Each row comes from the steps of one path. Every step used is in the known rows, and no mark comes twice. Write the path behind each row, first mark first.
Known rows:
dukoga > romim > nidad > bedu: [-49  16 -20 -19   2  34  47  21  26  32 -16  30  23  -1 -22  35   8  32
  -7 -44  10  44   1  -6  -7  17  12  18  -8  10 -38  34  -6]
dukoga > romim > lenu > bedu > nidad > furol: [-38   8  48  19  68  18  29 -21 -27   0 -39  46  29  26 -26  10  23   1
  13  44  22 -41 -31 -41  38  32   3  27  21 -45 -26  43  -3]
lenu > bedu > dukoga > furol: [ 18 -60  14 -22   1 -23 -13 -14 -30 -14  -3   6 -10  15  20  -9   5  -6
  15  -1 -18 -20 -24 -19 -18  16 -23  20  38 -21  -9 -19  -7]
romim > nidad > bedu > lenu > sibaf: [ 13  14 -36 -13 -38  14 -19  12   6  25  33 -21 -30 -19 -57  -6  29  14
 -15 -24 -25  21  41  23 -16  23  12  29 -19  33   2  36  16]
lenu > romim > dukoga > sibaf: [-32 -11 -32  19  -2 -21  29  33 -10  23  12  25 -40  19  -7  14 -13  -3
   5   3  11   2  65 -25 -33 -28  37   1  13  -7 -15 -22 -56]
bedu > lenu > romim: [-43  14 -25  -5 -38 -14  -9   6 -32  -4  11 -21 -11  -7  18 -35  -2 -14
   4   5 -15  33  50   5 -24 -15  70  20 -19   7  -8  37  28]
sibaf > dukoga > romim > lenu > bedu > nidad: [-12  14  22  10  48   2 -11 -10 -28 -23  -7  19  49  22 -16   1 -16 -11
 -26  48   8 -29 -58 -42   9  15  -3 -22  27 -52 -39  23 -22]
nidad > bedu > dukoga > romim > lenu > sibaf: [ 25 -27 -16 -20 -32  21  -2  -3 -33  -1  -5  18  -7  33 -40  27  20 -14
 -43  13  17 -20 -10  35 -20  31 -29   0  12 -11 -57  15  14]
romim > lenu > bedu > nidad > sibaf: [  4  16  -2  43  26   0  16 -20 -43  12 -12  -3 -60   0 -37  -4 -22   6
  -5  62  -1 -21 -14 -41  33  60 -23 -21  35 -22  36  27 -24]
romim > dukoga > furol: [-36 -37  15   0  -7   8  28  26  13  11 -14  37 -18  31  -1  -1   3 -10
  12  16  19 -10   5 -29  -2 -14 -14  -7  32  -6 -31 -55 -48]
romim > lenu > sibaf > dukoga > furol > nidad: [ 60 -13  25 -43  14   7 -23 -12   8 -31   0  -4  18  13 -40  -7 -44   3
 -32 -10   0 -15  -5  -9  30 -18 -74 -26  18  -8 -24   7 -17]
romim > nidad > furol > lenu > sibaf: [ 14  23   5   1  17  14  -6 -21  49   5 -14  11  20 -11 -12  27  36  10
  26 -34   7 -17  25  40  -4  23  -3  39 -23  41  11  27  29]
nidad > romim > dukoga: [-69 -12  -3  25  -4   0  54  15 -28  22 -48  35 -38  33  -3   1  17  -1
  12 -16   2  -2  -1   4   3 -31   5 -12  29  32  29 -41 -41]
lenu > romim > dukoga: [-67   5 -26  23 -16 -14  38  28 -14   9 -33  11 -35  32  19  -3  -1  -1
   6  21  27  -1  41 -13 -33 -22  33   5  26   5 -23  -6 -37]
bedu > nidad > furol > lenu: [-28   8  34  -7  -6   2 -12   5  29   3 -18  26  44  -9  25   1  28  12
  38   0  13 -21 -28  -2  -7  17   9   9 -30  12  42  28  44]
lenu > sibaf: [ 34  -5 -24   8   2  -4  36 -14 -13 -14  12 -43 -19  -5 -22   0  16 -18
  -4   8  -8  16   7  25  -5  -7 -14   3 -20  10  19 -52  14]
bedu > nidad > romim: [-58   7  12 -19   1  -9  53  17 -45  19 -23  14   4   3  -8  -4  11 -13
  19 -23 -13  21 -37  -8  21 -10  -2  -8   3  18  66 -13 -12]
furol > lenu > sibaf > dukoga: [ 59  17 -14   1 -17 -14 -53 -22  31 -34  22 -38  48  -8  16   0  -3  -3
 -20  -2   0  -8 -19  47 -30 -15 -15 -31 -22  13   6 -29  27]
romim > dukoga > furol > lenu: [-20 -24  15  -1 -38   3  -6  28  40   4 -24  45  27  36  27  -3  15  -1
  15  10  18 -17   4  -8 -23 -13  -3 -25  23  10 -40 -28 -34]
nidad > sibaf > lenu > romim > dukoga: [-18  53 -23  34 -11  -7  15  10   7   8   1 -17 -54   3  63  -8 -50 -14
  -5  41  32  -9  56  18  23  -3  18  -2  20 -12 -34  -3 -12]
sibaf > lenu: [ 19  17 -11   5 -12  -1  11  -5  15 -28  13 -42  -6 -26  51 -25 -13  -2
 -14  -6 -21  37  -5  13   9 -21  22  -2 -32   7  12 -25  26]
dukoga > sibaf > lenu: [ 51   0 -20  -3   3 -14   5  -3  14 -12  57 -25 -13 -37  22  -8 -22  -5
 -17 -27 -38  41  17  -5  13 -28  25  -7 -42  -7  19 -43  13]
furol > lenu > bedu > nidad: [  7   9  -2   7  -9 -31 -16   4  -7  -3 -11 -11  43   1  23 -19  24  17
  12  21 -21  -9 -36 -24 -28  11   4 -12  -3  -5  37  25   1]
nidad > bedu > lenu > sibaf: [ 26   4 -37  -7 -48   1 -30   3  -8   7  29 -39 -19 -19 -41 -18  31  12
 -21   8 -14  19  25  27 -15   9   6  10 -37  15   5   2  34]
sibaf > dukoga > romim > nidad > furol: [-47  21  35  -6  72  39   7 -23  46   1  -7  42  54 -13   1  43  -5   8
  15 -38  35 -12 -23   4  23   6  13  35  -5  -7 -33  14  23]
lenu > sibaf > dukoga > romim: [ 28  15  -5  -4  38   9   7 -20  -4 -27  28 -29  58   1 -11  23  -9 -37
 -21  11  23  -5 -27  37   7 -19 -22  -5 -14 -27 -44 -53  20]
bedu > lenu > romim > dukoga: [-65   5 -23  21 -50 -11  -6  29 -25  14  -1   9 -35  21  15 -28   8 -17
   4  34   4 -12  56   1 -37 -22  62  21   9   6 -28  25  -9]
romim > dukoga: [-35 -23 -12  36 -15   7  36  20   1   7 -18  12 -38  19   2   0  10   3
   6  20   5  -3   1  -8 -24 -15   8  -6   8  13  12 -47 -24]
lenu > romim > nidad > furol > dukoga > sibaf: [-50   7   2  -3  36  20   5  30  13  43  -6  33 -17  -7  -6  43   8  -9
  35 -48  26  11  53  -2 -11  -1  59  40   5  22  -5  70 -29]
dukoga > furol > lenu > bedu > nidad: [  8  -6  23 -27  -1 -27 -25  10   7  -4 -10  11  63  17  29 -15  15   4
  26  14 -15 -19 -32 -39  -6  16 -17  -8  23 -25  -6  15 -22]
bedu > nidad > romim > lenu > sibaf: [-16   9  11  -8   4  -2  44   4 -66   6 -21  13 -27  29 -60  -2  20 -38
 -12   3  -8  -5 -13   8  32   0 -26 -15  21  17  35  -5 -42]
nidad > romim > lenu > sibaf: [ -4   4  -8  13   0   7  42 -23 -51  -4 -34  -1 -43  24 -55  -1  17 -17
 -19 -15 -10   8  10  31  32  -9 -14 -18  18  28  16 -18 -34]
dukoga > furol > lenu: [  2 -14  16 -24 -30  -1 -12   0  37 -10 -13  12  45   2  35  -5   2   8
  12 -22  -2  19  -7   0 -12  -7  -2 -22  -6   8 -17 -13   3]

Write each row's path:
[ 52  39 -19  44  26 -10  -1 -39   0 -17  10 -61 -39 -35  42 -20 -34  14
  -4  33 -14  10   2   5  46  19  -6   2  -3 -23  19 -16  24]
nidad > sibaf > lenu > bedu
[-17   4  19  16 -10   5 -12 -23  45  -8 -33  17  30 -13  30   1  22  34
  29 -18  16   0  -7  23  -7   8  18   6 -33  22  30  13  51]
nidad > furol > lenu
[ 48  -5   3 -30 -20  -6  -9  -6  25 -15   5 -13  45   9   7  -2  16 -21
   8  -8   3  -2  12  30  -2  -4 -28 -11  -4   4 -33 -31   0]
dukoga > furol > lenu > sibaf
[-19  -5 -27  -3 -59   2 -28  13   3  12  15 -14 -20 -25 -15 -25  20  39
 -13  -6 -18  35  11   0 -26   8  34  -3 -33  19  19  24  35]
nidad > bedu > lenu
[ 47 -14 -20  40  23 -23  -7   5   6  -3  35 -14 -35   3  21 -11   0  10
 -11  20 -30 -14  20 -25   2 -26  15  -1   1 -28   0 -44 -37]
romim > dukoga > sibaf > lenu > bedu
[ 20  23 -23 -24 -25  10 -68   4  24   6  46 -25  -3 -29 -50  -1   7  20
 -33 -29 -11   5  14  22 -22  17   2  13 -13  26  -4  30  16]
romim > nidad > bedu > lenu > sibaf > dukoga
[ 33  39 -13  26   0   7  11 -22  14  -9  23 -46 -39 -44  46 -12 -46  -3
  -4  17  -3  26   7  23  46  15   1 -12 -25  -4  17 -27  40]
nidad > sibaf > lenu
[ -2  -7 -25 -27 -59   0 -24  21  -2  21   4 -19   2 -31 -13 -36  -7  60
 -12 -27 -26  34  11  -9 -11 -11   4   7 -46  23  33  66  58]
furol > nidad > bedu > lenu
[-19 -11  42 -51  17   8  -8  -6  -8 -10 -44  43  23  20 -17 -16 -56  24
 -20 -65  -8   3 -19 -20  50 -40 -48 -36  39  11   0  29 -34]
sibaf > dukoga > furol > nidad > romim > lenu
[-13   9   8   1  25  11   9 -12   8 -21   6  -3  57  -3  15  14 -20 -14
 -14  -1  16  14 -41  12   0 -23   6 -12 -14 -25 -35 -29  23]
sibaf > dukoga > romim
[ 49  -7  -4   9 -14   9 -20  30   9  -3  41 -38  -6 -27  38  -2  -8 -33
 -10  -8 -20  33  -7  18  -2 -32  31 -20 -35   9   9 -13  -4]
furol > dukoga > sibaf > lenu
[ 58   6  -7  -2  33 -33  -9   9 -14  -2  61 -30   5 -26  19 -17  -9  -8
  -8  13 -49   8 -11 -44  18  -6   6   5 -16 -40  32 -18  -9]
dukoga > sibaf > lenu > bedu > nidad
[-23  12   0 -38 -33 -16 -10  11  23  -8 -27  14  48  18  50  -8 -12   0
  15 -23  15  20  38  -4 -19 -17  29 -10  10  -1 -51  27 -15]
dukoga > furol > lenu > romim
[ 51 -35  19 -32  -6 -23 -38 -16 -11 -34  20 -19  -3   1  66 -26  -7 -17
  -1   3 -27 -16 -21  -4   6   4 -15  21  25 -27 -27 -15   7]
sibaf > lenu > bedu > dukoga > furol
[ 29  39   3  23  15 -29 -65 -24  11  -1  10 -21  33 -21  29  -3 -31  15
   0  42   6 -36 -48  -9   1  38 -29 -36  14 -25  34  17  17]
furol > lenu > bedu > nidad > sibaf > dukoga
[-59  28 -29 -11   2  -1  46  18   3  12 -18   2 -23  -2   6  11 -12   8
   9 -36  -5  39  50 -12 -24   1  46  30   9  28  -6  45 -26]
lenu > romim > nidad
[-28  -5   0  17   3  28  48 -14 -17 -11 -27  26   5  22 -17  14  -2 -15
 -22  11   6  20  -8   0   7  -2  23 -14  -2 -11 -44   8  -5]
dukoga > romim > lenu
[-36 -12 -36  16 -31 -18 -19  30 -26  33  38  25 -42  10 -10 -11  -1 -22
   2   8 -12  -8  81 -16 -37 -29  66  14   0  -3 -22   6 -26]
bedu > lenu > romim > dukoga > sibaf
[-26  -4  30  14  54 -13  15 -14 -13   2 -19   4   5 -11  -7  -6  31  22
  40  28   8 -27 -33 -41  19  26  -3  38  -1 -25  52   9  11]
lenu > bedu > nidad > furol
[  3  34  12  -7  35  29  15 -22  43  12 -20  30  73   6  -7  43  36 -13
  25 -29  29 -25  16  51  15  18   0  48 -21  11 -49  29  35]
dukoga > romim > nidad > furol > lenu > sibaf
[  0 -26   4 -62 -19   0  16  25  28  13 -23   7  22 -10  -7 -12 -21  61
  -1 -47   1  35  -2 -33  13 -10 -48  -9  -8   4   1  24   7]
dukoga > furol > nidad > bedu
[ 28 -15 -15  21  -5  -4   5  24  22   5  48   0 -35  -4  22  -3 -11 -11
 -16   3 -18   3  27  -8  -3 -34  17 -12 -19  -8   0 -55 -22]
romim > dukoga > sibaf > lenu
[ -5 -17  20   1   2  -8 -47 -29  24   7 -37  40  10   2  31  17  35  33
  35 -36 -11 -47 -11  15 -37  44  10  55  14  26  21  65  34]
romim > nidad > furol > lenu > bedu > dukoga
[-39 -18  29  26   9  29   3  14   8   4 -38  -3  -5  -7  20   6  30  -4
  34  10  33   1 -27  21  -2  -1  24   7 -20  24  30  15  25]
nidad > furol > dukoga
[ 27  18  19 -10  -4   3 -58 -26  52 -12  14   6  36 -18  35   9 -56   6
  -3  -3  29 -10 -15  10  19  18 -32 -42  13 -11 -19 -20  16]
nidad > sibaf > dukoga > furol > lenu
[ 33  -1 -23   7 -29  -2 -12 -15 -31  -9  39 -46 -21 -13 -29 -21  25 -36
  -6  22 -29   9  22  35  -3  -3  12  18 -32  14  14 -22  41]
bedu > lenu > sibaf
[ 29 -37  17 -47 -14   0   1  -8 -15  20   2  13 -22 -15  21  11 -62 -10
  21 -19  -1 -22  -5   4  23  26 -75   8  16  -1  12  13  41]
bedu > dukoga > furol > nidad > sibaf
[ 33  -6 -15  20  -5  11  28 -20 -20 -20  -4 -17 -47  16 -46  -1  11 -11
 -28  22  -7   8  16  14   2   5  -9 -17   2  15   5 -20 -13]
romim > lenu > sibaf
[ 10  -3  31 -28  25   9 -11 -26 -17 -28 -11  20   1  28 -48   2 -18 -25
 -28 -25   8  -8  -7   9  47 -19 -46 -35  48   1 -24 -38 -58]
nidad > romim > lenu > sibaf > dukoga > furol
[-18 -42  16 -23  -7   2  37  33  13  17 -28  33   3  26   4  -7 -19  11
  16  -7   3 -13   6 -32   3 -31 -49  -3  22   4 -13 -12 -26]
romim > dukoga > furol > nidad
[ 41   5  -3  16   3   6 -18 -27  -1 -43  11 -25 -20   4 -40   1 -14  -6
 -44  19   0  -3 -10  13  -1  -2 -19 -32   5   3   0 -28  -9]
romim > lenu > sibaf > dukoga
[ 28 -58 -13 -11 -19 -15  -7  -3 -27   8  45  13 -41 -15  -4  19  -4 -20
  -2 -27 -34   3  -2   4 -40   3   3   3 -19   5  39 -35  19]
bedu > dukoga > sibaf
[ 42   6 -10   4  16 -12 -10 -20   3 -34  30 -49   2 -16 -16  -2  -8  -9
 -18   7   3   3 -23  27  -9 -12 -25 -14 -15  -1  17 -57  15]
lenu > sibaf > dukoga
[  2 -22  33  22  51  -2 -21  22 -21  31   9   3   5 -11 -14  18  37 -10
  40  19   6 -28 -34 -35   3  12   8  13  -3 -21  49  23 -16]
lenu > bedu > nidad > furol > dukoga > sibaf
[-30 -13  46  37  30  22 -17  15 -29   2 -49  17 -11  24 -13  -4  38   0
  18  52  21 -41 -49 -30   4  31   8   0  30  -7  23  74 -25]
romim > lenu > bedu > nidad > furol > dukoga
[ 10  33 -21 -27  27  26  -2   2  34   8  19   2  48  -2 -42  40  -1  10
 -25 -33  24  11 -11  22  -5  11 -26   8  -1  -6 -56   3  -7]
lenu > sibaf > dukoga > romim > nidad > bedu
[  7  21  -9  33  35 -14  22 -15 -37  20   3 -27 -34 -23 -10  -1 -17  -1
  21  49   0 -12 -20 -30  25  45 -28  -1  17 -27  52  -1   0]
lenu > bedu > nidad > sibaf
